Each row was made from one path, in order. Every step used is in the known rows, and no mark comes twice. Write each row's path.
(in the rows, 128 means zero)
Known rows:
t-k-p-z-h: [123 125 146 141 125 119 137 160 142 138 121 133 130 150 208  96 158 143
 121 200 116 121 112  93 134]
p-k-j-r-w: [ 72 116 178 106  96 159 126  91  71 111 183 113 101 143 125 143  85 159
 121 115 106 166 122  80 109]
z-p: [120 148 133 138 160 118 140  93 123 148 152 121 101 104 141 146 132 117
 136 168 135 123  96 107 137]
x-k-j-z: [134 151 170 125 116 133 125  77 148 133 183 137 110 114 184 108 146 117
  64 140 148  93 125 114 119]
z-p-k: [113 127 141 175 145 119 155 112 119 158 164  95 102 128 127 139 145 133
 158 168 144 130 128  97 120]
q-j-r: [ 85 139 154  80  96 114 133  95 107 109 132  99 127  89 129 152  76 123
  61  87 165 133 100 129 124]
p-z-h-k: [133 136 107 147 138  95 114 159 131 160 130 107 115 146 174 123 154 102
 134 176 115 125 138  77 150]
w-r: [112 182 169 119 117 134 127  73 126 120 120 117 111 108 160 158  94 123
 111 130  89 106 108  97 139]
t-k: [ 95 169 158 106 126 113 151  68 140 158 103 108 116 114 170 145 113 149
 116 179 129 121  81 114 146]
r-w: [ 99 178 196  81 139 134 126  92 108 110 111 151 111 110 154 155  89 142
 117 131 101 135  96  97 163]
p-k: [ 98 147 168 150 118 113 152 113 134 152 141  87 113 140 128 139 131 142
 133 147 125 130 133 110 124]
t-k-p-z: [116 147 155 142 100 127 136 127 151 127 128 117 142 126 191 112 155 126
 114 181 109 123 117 110 124]
x-k-p-z-j: [107 127 168 180  87 100  99 137 137 107 204 109 116 131 179 106 150  83
 101 115 108  88 186  74 114]
x-k: [115 169 186 125  97 109 137  63 132 137 150 124 107 108 171 134 112 107
  99 129 118  95 139 114 135]
h-z-j: [ 84 164 113 139 137  76 110 128 145 134 140  89  91 109 149 164 133 106
 113 138 134  88 121  73 124]
p-z-h: [140 137 126 110 128 101 125 165 123 143 130 140 129 152 160 121 122 112
 116 175 112 115 101  80 131]
k-j-r: [ 89 132 130  97 107 137 120  74 106 129 190  99  92 122 128 144  98 129
  86 133 114 142  97 108 105]
x-k-p: [111 155 203 162 104 130 135  84 153 117 170 119 101 105 193 117 148 113
  94 127 108 106 171 131 137]
p-z-j: [101 144 123 130 120  85 101 144 125 129 163 103 122 139 129 137 122  99
 115 138 118 102 118  60 121]
p-z: [134 160 135 111 106 108 124 127 132 130 131 127 140 131 145 138 120 100
 110 153 106 113 108  94 123]
x-k-p-z-j-r: [ 82 100 161 156  67 103  72 124 113  85 221 109 126 119 170 115 116  71
  82  77 125 103 177  69 119]
j-q: [ 97 173 182  94 128  95 111  95 126 167 102 135  96 106 161 155  98 133
  87 138 133 126 118 108 157]
t-k-p-z-j: [ 83 128 144 163 117 104 110 142 144 124 158  91 125 137 177 115 156 126
 122 165 121 112 127  75 123]
p-z-j-q: [ 93 145 150 111 111  64  72 144 112 155 138 126 109 133 148 146 103 101
  93 129 134 106 132  52 135]
x-k-p-z: [138 148 182 158  73 124 123 117 144 109 175 135 133 122 195 106 150  87
  98 129  97  99 175 106 115]
x-k-t: [136 153 209 155 105 108 175  52 100 149 174 146 115 147 187 157  98  75
  93 164 118  91 127 118 126]
z-p-k-x: [ 98 140 161 215  99 132 147 109  90 151 175  91  81 129 121 120 171 118
 177 177 130 113 128 119 105]
z-h: [111 149 146 110 157 105 136 130 129 153 125 126  98 136 158 129 118 139
 114 169 123 122  97 105 151]

Which path is each row?
[ 87 133 168 149 118  82  70 167 130 135 154 121 104 130 167 127 141 107
  87 122 121 114 166  69 135]  k-p-z-j-q
[123 129 120 134 168 141 140  82 139 155 160 128 109 109 179 114 163 149
 109 209 179 119  62 107 123]  t-k-j-z-p
[ 52 109 174 109  99 126  76 129  91  77 159 127 137 119 180 135  93 127
 110 110 120 141 109  50 151]  t-k-p-z-j-r-w
[108 129 150 178 201 123 103 172 181 140 134 113 103 111 212  97 205 126
  93 158 166 133 144 121 200]  j-z-h-k-p
[118 135 139 132 177 102 124 160 154 144  99 106 119 103 185 115 158 132
  74 140 209 121 119 126 174]  q-j-z-h-k
[140 105 169 198 179 122 170 125 112 157 177 143 134 149 162 144 147  93
 122 189 195 121  96 106 136]  j-z-p-k-t
[125 137 159  95 165 105 135 167 145 124  97 139 131 109 173 112 128 144
  58 136 207 114  84 127 154]  q-j-z-h
[116 132 190 179 127 116 189 105 105 165 163 108 116 176 140 162 118 109
 124 182 126 126 119 112 115]  p-k-t
[ 95  84 116 164 116 142 139  92  87 147 225  85  86 137 110 134 131 133
 135 151 139 151 127  88  82]  z-p-k-j-r
[ 89 128 123 203 136 100  88 163 153 126 182  63 103 133 162 121 190  91
 126 138 107 122 185  75 141]  h-k-p-z-j
[ 66 154 172 114 142  71  86 109 115 166 131 111  77 118 146 157  99 131
  90 125 144 113 130  75 157]  z-j-q
[ 84 164 184 189  75 129 143 111 104 145 154  79  93 140 118 121 154 128
 150 159 110 113 134 130 111]  p-k-x
[143 120 132 210 137 106 191 118 104 163 170 122 105 151 163 176 146  79
 154 205 147 104 123  91  93]  h-z-p-k-t
[109 149 146 108 142 134 138  83 155 152 136 119 118 118 182 115 150 158
  84 189 160 119  68 116 129]  t-k-j-z
[100 134 146 187 175 122 122 147 156 151 144  87  77 127 189 112 191 134
 125 170 115 144 164 118 171]  z-h-k-p
[113 142 131 141 194 104 106 150 162 161 114 119 111 114 191 117 167 122
 100 163 179 124 114 104 197]  j-z-h-k
[100 156 152 179 148 116  97 148 133 151 126 110  90 116 182 100 192 109
 118 173 161 109 113 126 183]  j-z-h-k-x
[ 97 157 146 140 127 109 109  80 123 194 145  90  57 120 168 146 150 137
  99 163 115 140 159 106 133]  h-k-j-q
[145 122 171 158  98 118 120 157 135 118 168 150 123 146 211  89 152 101
 101 151 105 100 170  94 121]  x-k-p-z-h
[127 143 135 131 187 120 118 116 147 135 141 147 126  88 160 130 149 110
 103 157 183 114  79 111 165]  j-z-p
[ 81 129 147 186 128  81  60 164 140 155 154  86  90 123 183 129 172  98
 105 129 124 128 202  69 157]  h-k-p-z-j-q
[114 151 123 148 165 134 115 105 164 156 163  92  95 115 166 122 185 125
  94 161 148 130 124 116 147]  h-k-j-z
[122 137 107 183 131 107 154 125 133 155 144  99 101 113 148 157 160 112
 158 170 147 109 138  85 103]  h-z-p-k
[127 129  97 176 187 137 117 104 149 158 184 101  87 102 167 121 198 114
 119 181 164 129 120 108 141]  h-k-j-z-p
[123 113 155 159 154 120 154 148 133 132 137 111 137 100 140 122 154 135
 103 133 225 119 117 120 121]  q-j-z-p-k
[116 161 169  94 142 113 135 130 157 115 104 124 144  86 157 129 125 130
  48 114 199 110  89 138 145]  q-j-z
[153 120 130 176 146  96 152 152 104 172 154 130 121 186 189 145 144  70
 126 212 117 121 122  82 140]  p-z-h-k-t
[108 153 128 220  84 119 144 124 105 146 155  93  81 114 142 140 182  98
 175 181 132  92 140 107  86]  h-z-p-k-x
[121 144 135 185 123 124 111 146 162 132 155  88 120 122 179 120 191  94
 124 153  95 134 176 107 142]  h-k-p-z
[ 96 130 141 168 127 103  97 167 143 109 183  96 118 138 149 117 160 105
 110 134 110 114 149  77 121]  k-p-z-j
[ 85 183 156 187  98 121 116  88 119 152 141  71  74 108 147 134 174 102
 145 163 103 115 140 134 146]  h-k-x
[ 88  91 153 131 122 162 130  89  55 116 206 123  91 132 123 142 102 150
 145 134 122 165 118  70 104]  z-p-k-j-r-w
[132 126 156 172 202 105 144 140 130 171 137 139 115 152 204 140 154  88
  95 196 176 122  99 111 186]  j-z-h-k-t
[119 151 125 187  91 110 107 155 101 152 142 102  97 147 167 104 178  89
 152 189 101 110 139 100 136]  p-z-h-k-x
[132 123 115 139 122  96  97 153 108 194 144 119  78 162 184 119 154 123
 107 188 106 136 159  67 121]  p-z-h-k-j-q
[130 124  91 190 124 126 164 121 126 158 188  85  75 134 141 144 177 133
 157 191 127 116 142  86  58]  h-z-p-k-j
[ 77 129 133  94  96 137 137  51 107 147 164  94 103 119 155 138  98 154
  96 163 126 140  76 107 108]  t-k-j-r
[ 97 129 194 161  79  82  69 134 123 131 178 130 106 125 199 115 133  90
  80 104 123  90 201  66 128]  x-k-p-z-j-q
